What can hang from each mark:
k879: k696
k79: k424
k585: k675 k696
k595: k79
k696: k879
k424: k79 k373 k675 k696
k243: k675
k675: k243 k424 k581 k585 k595 k985
k373: k424 k585
k985: k675

Each row was made from one small tree. The marks that hang from a mark follow it in brackets, in the order of their numbers. Every link used is in the known rows. Write each row's tree.
Known rows:
k79(k424(k675(k243 k581 k585))): -16	16	-1	-14	20	30	15	17	21	7	-11	-10	-11	12	12	25	3	-9	-9	-7	16	0	5	13	-1	-9	20	2	4	-2	-18	27	1	-28	-11	13	2	7	15	-18	-14	-19	-5
k424(k675(k585 k985) k696): -15	9	17	-5	9	11	0	6	3	2	-18	-12	-13	9	0	0	3	-21	-15	5	-13	12	-19	-5	15	18	8	-12	1	-10	-13	14	4	-23	0	13	11	-13	3	-16	-10	3	12
k595(k79(k424(k675))): -3	-2	10	25	12	3	-7	28	9	7	16	3	2	22	11	-7	-9	-16	-15	31	10	-9	-16	-20	-20	15	-11	-18	9	22	8	-10	-6	-11	-18	-6	-1	-6	17	-3	0	16	3
k79(k424(k373 k675 k696)): -14	-5	43	33	5	2	7	27	-8	-16	23	-18	-35	10	19	-4	-20	-35	-10	11	-7	3	-16	-29	-8	24	15	-23	2	8	-13	-7	-21	-26	-2	12	11	-1	-4	-11	-31	20	14
k243(k675(k595)): 20	-3	-10	-18	-7	-3	-7	-1	-6	-9	-4	19	7	19	-7	-15	16	-10	6	19	-3	8	-6	-3	-7	1	-1	6	3	-9	17	0	17	7	7	-20	-3	-6	4	-2	-2	-14	13
k373(k424 k585): 15	-7	8	2	8	-7	-18	-13	-5	17	6	15	-12	-12	6	-7	-8	5	6	10	-18	-10	5	-7	-9	-4	-12	12	-25	18	15	7	-2	-5	10	-6	27	-1	-14	0	2	24	15
k675(k581 k585 k595): 8	14	-12	-27	2	5	-2	-5	2	3	-12	13	14	10	-6	5	20	13	-2	-6	7	9	-7	19	5	-11	13	18	-2	-5	0	12	10	2	3	3	7	2	1	-14	13	-24	-10
k243(k675(k424 k581 k585)): 0	23	-27	-39	9	6	6	-4	0	-2	-28	1	34	9	0	11	9	-12	1	-8	12	7	13	19	4	-14	3	-7	4	-6	-6	29	19	12	4	-10	2	-3	4	-2	2	-20	-3
k373(k424(k675 k696) k585): 4	2	32	17	4	0	-14	-2	5	2	7	11	-38	-8	5	-8	-21	-19	4	11	-29	-1	-6	-20	0	4	3	-6	-10	4	7	8	-11	-20	9	7	38	-4	-19	-10	-21	25	26
k243(k675(k581 k595 k985)): 7	15	-28	-40	-19	15	-6	-9	7	-16	-22	9	17	17	-6	-1	27	18	-15	-6	4	15	-1	7	1	-9	26	4	22	-24	9	2	14	-3	-9	-9	-12	-8	4	5	6	-19	10
k243(k675(k424(k696) k595)): 20	0	-5	-8	-15	-14	-1	1	-11	-28	-4	17	11	18	-14	-16	2	-27	8	9	-2	15	-5	4	4	4	4	-8	11	-8	6	8	17	10	22	-9	-4	-11	-10	-10	-17	-17	12
k424(k79 k373 k675(k585 k595)): -3	4	15	6	9	-4	23	9	5	5	4	-17	-15	-8	-7	6	-6	-9	7	-11	-10	-3	-5	-2	-14	17	29	-16	-2	-12	10	2	0	10	-9	22	12	6	-5	-21	-12	-22	8
k373(k585(k675(k243 k985))): -2	-8	-4	-12	-7	16	-6	-12	12	4	-11	7	-9	-14	-6	11	-3	21	13	-18	-7	2	15	-3	10	-16	6	11	-16	-7	5	2	15	-5	9	0	3	10	-2	-10	8	5	-1
k675(k243 k424 k581 k595 k985): 12	12	-38	-27	-19	11	8	-13	19	-18	-18	11	22	13	-19	13	18	30	-5	-14	10	3	4	25	0	-17	19	19	21	-16	-9	7	12	-3	5	4	-18	-3	-7	-14	2	-31	-8
k424(k675(k985)): -3	5	3	2	7	15	-3	2	5	8	-7	-2	-1	8	-1	-6	5	-2	-13	24	-13	0	-18	-21	-7	13	-8	0	11	-1	-6	-2	-1	-21	-14	-4	5	-10	10	-4	-5	14	20
k985(k675(k585 k595)): 1	-7	2	-10	4	-1	8	9	1	10	-3	8	15	20	-23	4	21	-3	-7	11	13	11	-8	13	-3	-5	-12	26	-25	-2	-9	8	10	4	14	-11	6	-1	6	-21	8	-27	2
k585(k675(k424 k595)): 19	-5	-12	3	-8	-6	1	-13	0	-3	10	18	31	-1	-19	-5	-11	5	15	-2	4	1	3	-6	-12	-16	-8	18	4	9	2	-10	17	15	16	-9	3	6	-11	-17	6	-14	6
k585(k675(k243)): 3	-11	-4	-2	-1	8	-2	-3	5	-3	7	8	-6	-5	-3	8	-5	1	21	4	2	-6	3	-9	1	-16	-13	22	-9	3	-3	3	16	-2	8	-12	1	6	12	-1	2	-3	-3
k985(k675(k581)): -8	4	0	-4	0	5	-2	13	1	-1	7	8	10	13	-3	9	19	7	-6	21	14	7	-9	-10	-2	-14	-18	27	-5	4	-20	2	-10	-12	-3	-22	11	-6	15	9	10	-1	1
k595(k79(k424(k696))): 1	-11	19	23	4	-14	-20	27	-11	-10	19	-1	-3	20	16	-14	-6	-18	-13	21	13	-3	-18	-5	2	18	-9	-15	-1	22	8	-9	-10	-9	4	-1	-7	-16	9	6	2	20	-11
k243(k675): 10	-3	-5	-16	3	-1	-9	2	-13	-4	-4	9	5	13	4	-12	10	-18	4	27	-4	1	-6	-13	-3	3	-18	0	-3	0	8	8	13	1	0	-24	2	-9	15	9	1	6	12
k879(k696): 18	-7	-2	5	5	2	-13	-11	-13	12	13	17	4	-11	12	-12	11	5	4	31	-5	-3	-16	-14	12	3	-30	18	-9	30	-4	-7	5	-3	1	-16	-3	-5	18	7	3	20	4
k243(k675(k581 k595)): 15	12	-19	-30	-15	8	-7	-3	0	-16	-7	20	12	16	-3	-5	20	6	2	4	5	10	-2	2	-3	-12	15	9	14	-17	13	4	12	4	-3	-15	-1	-2	4	2	3	-21	6
k373(k424(k79 k696(k879))): 17	-10	11	21	12	-29	-13	-18	-15	5	22	-16	-20	-31	9	-11	-19	-15	3	2	-13	-14	-7	0	6	8	-7	0	3	12	4	-9	-13	-2	-1	5	0	-9	-10	29	-15	21	4
k585(k675(k985) k696): -13	-9	-4	7	-6	18	-5	-15	-1	17	-1	-4	8	-13	12	-5	-3	20	-1	-8	-1	1	11	-12	3	-8	-15	2	2	1	3	-15	0	-1	-4	-4	-10	6	3	20	17	18	4
k243(k675(k585)): 3	2	-6	-30	15	5	-3	4	-11	7	-18	1	9	12	5	-2	13	-23	2	10	-1	6	2	5	4	3	-12	-3	-16	-2	3	24	21	5	4	-16	5	-5	16	1	3	-7	4
k585(k675(k581 k595(k79) k985)): 0	9	-30	-13	-26	7	-14	-6	24	-8	-5	13	26	7	-11	8	6	42	-11	-20	13	8	-2	1	-2	-17	24	6	18	-12	16	-22	13	16	-13	-4	-8	-1	3	3	32	-13	-12
k585(k675 k696): -5	-13	6	15	-2	7	-5	-9	-9	15	11	8	4	-14	13	-7	-8	5	15	3	0	-3	11	-18	-2	-11	-27	7	-5	10	6	-10	-1	5	2	-10	-1	12	6	18	12	18	2
k595(k79(k424(k373 k696(k879)))): -4	-16	23	35	-1	-27	-7	17	-19	-16	24	-17	-15	5	17	-10	-21	-22	-16	-2	11	0	-13	-8	8	25	-3	-26	4	17	-6	-28	-20	6	-5	-1	-20	2	3	12	-5	25	-21
k696(k879): 16	-8	-1	8	11	-13	-12	-12	-21	10	10	8	5	-4	1	-14	2	-9	3	23	-3	-5	-14	-13	5	7	-36	14	0	15	-10	-13	1	3	-3	-20	-8	1	11	10	3	18	-4
k424(k79 k675(k585(k696))): -15	5	12	14	23	8	12	5	0	30	-4	-15	-11	-16	13	-3	-5	-11	7	5	-7	-10	6	-1	-2	9	-8	-21	1	-1	9	9	-7	-1	-17	17	3	6	8	9	-4	4	3
k675(k243 k581 k595(k79)): 13	7	-24	-15	-22	-2	-9	10	20	-19	0	27	4	23	-13	8	14	25	2	3	15	-2	-5	18	1	-11	11	14	12	-11	13	0	9	11	-6	-7	-11	-2	11	-3	15	-25	-24
k373(k424 k585(k675 k696)): -4	-12	7	14	-3	8	-13	-23	1	27	10	12	-13	-30	15	-3	-26	14	15	-19	-12	-7	31	-10	-9	-22	-12	7	-23	13	23	-5	-7	7	9	0	19	18	-19	16	9	26	12
k424(k373(k585) k696): -2	-9	41	16	-5	-16	-8	11	-22	-15	10	1	-31	-7	8	-10	-9	-13	14	-1	-21	5	-8	-18	14	15	6	-10	-21	2	3	-3	-11	-2	19	7	23	2	-14	-8	-8	27	1
k243(k675(k424(k79))): 16	1	-15	-7	13	-16	3	0	-13	-3	0	-7	22	-9	2	-8	-3	-17	13	14	-1	-11	6	0	-10	4	-11	-16	8	5	12	8	10	13	-1	-9	-4	-10	5	12	-8	-3	10

Write each row's tree:
8	-3	-18	4	-22	-19	4	2	4	-16	-1	1	26	17	-19	0	-5	18	-14	-7	6	-2	-6	9	-16	16	11	-14	9	-3	10	-20	4	28	-2	0	-16	-8	-11	-11	15	-7	-7 : k675(k424(k373) k595(k79) k985)
-13	3	6	-9	-13	11	7	-1	12	-13	1	4	-23	-20	5	26	-11	22	25	-37	-3	1	24	-8	5	-25	26	9	-13	-13	-1	1	0	8	4	3	18	26	-8	-8	5	-3	-11 : k424(k373(k585(k675(k243 k581))))
5	-1	18	23	9	-8	-8	-15	-2	1	13	0	-29	-9	3	-10	-24	-29	-6	16	-18	0	-14	-21	1	11	-13	1	9	4	-10	-6	-8	-14	-4	-3	12	-4	-9	7	-26	21	19 : k373(k424(k675 k696(k879)))
-7	4	-13	-29	-7	14	17	10	22	-5	-14	8	3	21	-24	26	28	12	-3	-9	23	14	3	32	7	-24	10	34	-12	-21	-19	21	9	-3	9	-5	-2	5	10	-19	6	-49	-14 : k985(k675(k243 k581 k585 k595))
-9	10	-14	-14	-6	19	-11	-13	8	1	-4	-2	17	-9	5	11	5	28	-5	-13	4	5	1	-12	3	-19	9	14	9	-3	-5	-7	4	-9	-9	-5	2	0	6	10	18	7	2 : k585(k675(k581 k985))
-3	18	-16	-42	8	10	-3	0	-2	0	-23	2	13	11	8	8	18	-8	-2	-3	7	9	5	11	8	-11	6	-2	-2	-11	1	25	16	1	-4	-12	6	-2	13	5	7	-12	-3 : k243(k675(k581 k585))
1	4	-6	-9	10	-12	1	-20	-15	2	-20	-15	19	-6	-9	-4	-3	-17	-14	-12	2	11	-6	18	25	12	-11	-11	2	2	-26	4	8	3	11	6	-17	-4	-8	-4	-5	4	-11 : k675(k424(k696(k879)) k585 k985)
-2	-14	20	29	8	-20	5	-9	-23	17	15	-14	-23	-42	17	-12	-17	6	18	-20	-13	-11	19	-6	7	10	-9	-23	-4	6	13	-25	-25	24	-11	11	-10	29	-11	26	1	30	-14 : k424(k79 k373(k585(k696(k879))))
4	0	-26	-25	-9	2	0	3	20	-1	-25	6	9	25	-20	7	16	18	-13	-10	11	3	-4	37	6	5	14	3	-8	-15	11	8	25	13	0	4	-20	-9	10	-17	19	-31	-22 : k675(k243 k585 k595(k79) k985)
2	-7	-8	-12	-4	11	12	-3	4	12	-14	10	-9	9	-7	2	15	4	8	-8	5	1	12	30	7	-6	-7	10	-13	-11	6	17	11	7	10	7	-17	10	2	-8	4	-25	-16 : k675(k243 k585(k696) k595)
-7	8	26	10	22	-5	4	15	-4	4	1	-16	-23	-8	4	-3	-7	-31	7	8	-13	-2	-13	-3	10	19	9	-19	-1	-3	0	15	-2	-14	-3	20	18	-9	6	-7	-18	0	6 : k424(k79 k675(k585) k696)
-7	4	-19	-11	-5	5	14	10	16	-12	-2	6	16	12	-16	24	13	7	2	10	21	1	7	12	-2	-21	-15	27	-1	-3	-28	17	0	-4	8	-17	-3	-1	7	-3	-3	-21	-8 : k985(k675(k243 k424 k581))
9	-1	1	8	3	-4	-5	-13	-2	6	5	16	19	-17	-8	-1	-18	3	23	-6	-3	-3	13	-15	-3	-16	-15	6	-14	18	3	-1	11	14	19	-7	20	13	-14	-14	5	11	4 : k373(k585(k675(k424)))
-1	-8	13	23	5	-23	7	16	-8	-13	18	-12	9	-4	-11	-3	-3	-21	5	18	5	-2	-6	-1	0	6	-18	0	-3	9	-14	1	-12	-1	15	1	2	-15	-2	6	-15	-1	5 : k985(k675(k424(k79 k696)))
-10	-11	26	17	-3	-2	1	3	-20	9	7	2	-21	-14	17	-10	-8	6	13	-6	-14	-2	14	-13	1	6	-12	-12	-18	5	11	-10	-20	10	4	4	8	17	-10	6	6	29	-2 : k424(k373(k585(k696)))
3	-4	21	23	3	-29	8	9	-21	-21	20	-22	-7	-16	4	-5	-18	-20	14	-1	-11	-11	-6	-5	0	19	6	-22	2	7	-4	-4	-14	9	10	16	5	-8	-13	6	-17	10	-1 : k675(k424(k79 k373 k696))
-8	9	13	11	-6	16	15	16	10	-11	16	-5	-11	14	7	7	-3	1	-12	-7	7	5	-6	-16	-22	1	35	-4	19	-3	-5	-10	-16	-17	-15	11	5	13	-4	-18	-14	-9	8 : k79(k424(k373 k675(k581 k595)))
-2	-5	6	12	-6	-20	6	-15	-21	-19	-1	-20	2	-11	-3	-6	-14	-13	-11	-13	-6	7	-8	-5	14	21	-4	-14	10	-1	-25	-19	-8	5	7	2	-18	-1	-14	3	-12	18	-4 : k675(k424(k373 k696(k879)) k985)
3	2	32	24	12	-9	-9	2	4	2	15	-5	-41	-24	7	-6	-25	-14	10	3	-31	-10	0	-15	-4	10	17	-15	-6	3	18	6	-13	-15	0	20	34	-5	-20	1	-24	21	26 : k373(k424(k79 k675 k696) k585)
-9	26	-14	-25	-2	26	8	-6	23	6	-26	2	9	12	-12	10	18	14	-19	-12	1	15	-9	9	1	-3	31	4	16	-22	-5	9	9	-13	-14	12	5	1	0	-22	4	-25	5 : k424(k675(k581 k585 k595 k985))
18	2	10	14	6	-4	-2	-9	15	15	12	9	-24	-18	-8	-5	-17	6	11	-1	-24	-14	5	-7	-23	-1	22	-3	-3	1	31	-1	-5	-3	-9	18	28	3	-21	-12	-14	-1	25 : k373(k424(k79 k675(k595)) k585)
-10	-1	39	30	7	-10	9	20	-7	-17	20	-21	-39	-12	10	-4	-21	-26	9	8	-20	-7	-15	-28	-4	27	16	-26	7	-5	1	-7	-19	-8	-8	16	19	-5	-2	3	-27	12	14 : k424(k79 k373 k675 k696)
25	-1	-20	5	-10	-23	-8	5	2	-7	7	25	34	22	-20	-13	-1	5	2	19	10	-5	-11	8	-14	4	-14	-1	8	13	16	-11	12	26	6	-10	-7	-9	-2	-10	14	-11	-10 : k675(k424 k595(k79))
-8	-14	29	29	-6	-19	-8	32	-13	-20	23	-14	-16	16	20	-7	-16	-18	-12	5	7	-3	-14	-9	-3	24	6	-28	-6	17	4	-15	-17	-2	1	4	-5	-9	2	5	-3	22	-11 : k595(k79(k424(k373 k696)))
9	9	-19	-21	-16	11	-8	-12	6	-7	-8	10	16	11	-5	-2	24	30	-13	-3	3	7	-12	5	0	-7	17	17	15	-10	2	-6	3	-9	-7	0	-6	-6	0	-3	12	-9	2 : k675(k581 k595 k985)
5	4	-25	-15	-17	5	17	5	21	-19	-2	17	20	21	-29	20	17	14	2	2	23	8	7	20	-4	-26	-2	34	6	-12	-22	9	4	2	13	-12	-9	1	-1	-17	-4	-42	-7 : k985(k675(k243 k424 k581 k595))
-5	6	-1	-13	8	-6	0	-7	-9	-3	-20	-12	17	5	-6	-1	3	-14	-10	-6	-1	8	-7	17	17	11	-1	-8	-8	2	-16	15	10	-5	18	10	-2	-17	-7	-12	-2	1	-2 : k675(k424(k696) k585 k985)
0	-4	-24	-11	-5	10	6	-14	15	-4	-9	-2	19	-6	-11	14	-7	12	7	-12	5	-5	14	5	-2	-15	-5	13	2	-1	-12	2	20	1	9	-5	-13	-1	0	-7	2	-8	0 : k585(k675(k243 k424 k985))
-13	7	-6	-13	18	16	16	5	21	13	-21	-25	-14	-7	-2	16	5	-3	-3	-4	-7	-10	1	15	3	12	16	-10	2	-17	-3	21	9	-16	-17	20	-6	-6	12	-8	-11	-18	2 : k424(k79 k675(k243 k585 k985))
-13	-4	20	31	5	-3	3	33	5	-1	21	-10	-12	18	15	0	-19	-16	-15	15	4	-7	-10	-24	-25	22	3	-29	4	15	3	-15	-15	-3	-20	-1	3	0	9	-6	-5	17	2 : k595(k79(k424(k373 k675)))
0	16	-9	-3	0	-9	-3	-3	-3	-14	-3	-19	14	-14	2	1	3	10	-4	-10	-1	-2	-3	10	13	3	21	-12	24	-3	-6	2	-11	-10	-3	19	-7	-18	-9	15	-4	4	-4 : k675(k424(k79 k696) k581 k985)
18	-1	-28	-11	-5	-6	12	-10	10	-8	-6	-7	15	-3	-21	4	7	17	4	-7	3	-13	3	28	-6	0	14	5	13	-8	5	1	12	2	2	14	-25	-9	-7	-8	-7	-26	-3 : k675(k243 k424(k79) k595 k985)
4	-13	27	25	4	-32	1	0	-29	-14	23	-25	-26	-26	11	-9	-15	-19	9	-3	-11	-6	-12	-12	14	22	0	-16	4	3	-6	-20	-18	8	-3	9	-7	2	-2	20	-16	20	-9 : k424(k79 k373 k696(k879))
-21	-7	-4	11	-12	6	15	-14	-2	4	0	-18	15	-19	8	5	-21	15	-1	-29	0	-2	25	-8	-9	-5	-4	-13	3	1	-7	-20	-7	17	1	2	-13	13	-15	14	8	15	2 : k585(k675(k424(k373) k985) k696)
-8	-6	-3	-11	8	13	8	1	-2	17	-15	2	-10	2	8	4	10	-4	10	-1	3	-5	14	23	11	-3	-20	6	-18	-3	-3	21	7	0	7	1	-10	7	12	5	6	-7	-16 : k675(k243 k585(k696))
-4	15	12	12	6	-1	-6	3	11	-5	14	-11	-29	-17	14	5	-17	-7	1	0	-16	-10	-7	-11	-6	0	25	-8	18	-4	4	8	-19	-21	-14	18	26	-11	-9	16	-22	7	18 : k373(k424(k79 k675(k581) k696))
-11	12	-20	-27	7	11	4	-18	-10	16	-26	-2	9	-9	15	1	11	-7	-2	-20	11	12	21	17	19	-12	-11	-11	11	-15	-4	9	3	17	-12	-11	-22	19	12	28	8	-5	-16 : k243(k675(k581 k585(k696(k879))))
-23	2	-7	-3	8	9	12	-8	-3	24	-9	-5	11	-5	1	11	15	4	-11	-11	23	14	13	16	16	-17	-28	13	-2	-4	-27	0	-13	8	-8	-12	-15	19	12	20	13	-5	-21 : k985(k675(k581 k585(k696(k879))))
-22	-7	38	37	7	16	13	16	-5	13	13	-9	-30	-7	26	-5	-21	-10	-1	-7	-7	-2	15	-23	-14	9	6	-28	-6	10	6	-9	-29	-10	-8	17	8	26	-10	-4	-16	31	9 : k79(k424(k373(k585(k696)) k675))
-14	-1	-3	-11	8	14	2	-9	-8	28	-20	-11	9	-2	11	-4	14	7	-13	-6	0	2	4	14	9	6	-15	-5	-10	1	-2	9	1	-6	-1	6	-12	0	6	11	18	8	-5 : k675(k585(k696) k985)
5	-11	12	18	6	-7	-9	-17	-22	23	3	15	-9	-21	8	-18	-3	3	11	3	-8	-1	10	-8	13	1	-35	-1	-6	12	5	-16	-12	9	1	-9	-8	23	-2	16	6	32	-9 : k373(k585(k696(k879)))
-4	-15	14	24	1	-12	-6	25	-8	-4	22	-11	0	16	18	-4	-12	-4	-13	10	12	-11	-8	-9	-18	18	-4	-19	-7	21	8	-16	-12	6	-10	-3	-6	-3	8	6	7	19	-9 : k595(k79(k424(k373)))
-16	-6	5	1	9	-10	24	12	-5	3	-1	-16	19	10	-14	17	-2	-16	-4	-1	12	4	5	7	-9	2	-17	5	-27	5	-28	11	0	14	14	-8	9	1	-2	-15	-1	-12	-3 : k985(k675(k424(k373) k585))
3	2	-6	-7	-11	5	1	8	8	-9	8	18	13	20	-18	6	25	14	-6	14	15	13	-10	-2	-5	-16	-2	32	0	-6	-12	-4	-4	-5	2	-17	5	-1	6	-5	9	-21	1 : k985(k675(k581 k595))
1	3	-14	-1	-19	-6	-5	20	17	-12	8	22	20	30	-20	7	19	23	-11	14	23	9	-12	4	-8	-12	-3	17	5	-4	4	-11	-2	13	-5	-18	-2	-6	11	1	22	-21	-12 : k985(k675(k581 k595(k79)))
-4	0	17	20	5	13	-8	-9	7	28	4	14	-27	-14	13	-9	-20	-1	5	5	-22	-8	17	-15	-14	-3	-11	-5	-9	7	16	2	-15	-9	-4	5	25	11	-15	6	-7	29	23 : k373(k424(k675) k585(k696))
-16	-4	-12	-20	5	22	7	-7	3	18	-27	-12	-6	1	6	7	16	9	-6	-11	2	-2	15	27	15	2	-8	2	-13	-11	-5	17	7	-7	0	8	-22	2	10	6	10	-5	-10 : k675(k243 k585(k696) k985)
17	-5	7	7	16	-14	-17	-10	-4	20	13	-2	-16	-28	8	-6	-13	9	12	3	-19	-21	7	-1	-12	-2	-1	2	-19	19	25	2	-8	-1	0	7	24	-4	-14	11	0	20	11 : k373(k424(k79) k585)
5	14	-31	-18	-18	10	1	-23	16	-7	-7	9	39	-3	-15	8	1	34	-4	-27	11	7	9	4	-4	-25	21	16	21	-7	-6	-11	12	7	3	1	-6	4	-14	-9	13	-20	0 : k585(k675(k424 k581 k595 k985))
13	-9	15	21	14	-27	-11	-5	-25	-4	20	-11	-15	-22	5	-17	-6	-18	10	11	-8	-7	-17	-8	19	16	-14	-6	7	8	-2	-12	-10	0	-2	3	-9	-4	4	21	-10	17	-7 : k424(k79 k696(k879))
-15	-12	-10	-2	-11	24	2	-12	10	9	-8	-4	-6	-12	8	8	-1	19	6	-15	2	-4	21	0	5	-13	-11	8	-1	-7	-2	-4	6	-4	0	0	-20	8	6	16	10	4	-4 : k585(k675(k243 k985) k696)
18	0	-28	-3	-14	-15	-7	-2	8	-5	-6	13	38	21	-22	-8	6	18	-15	7	9	-2	-11	14	-10	8	-4	-5	12	3	14	-12	14	19	-1	-4	-18	-15	-4	-9	18	-9	-7 : k675(k424 k595(k79) k985)
8	8	-25	-28	-20	17	-1	-7	16	-14	-14	11	2	13	-11	10	25	32	-6	-9	6	4	-4	18	6	-12	23	25	13	-21	-3	4	9	-12	-4	2	-16	-5	3	-6	7	-25	-6 : k675(k243 k581 k595 k985)
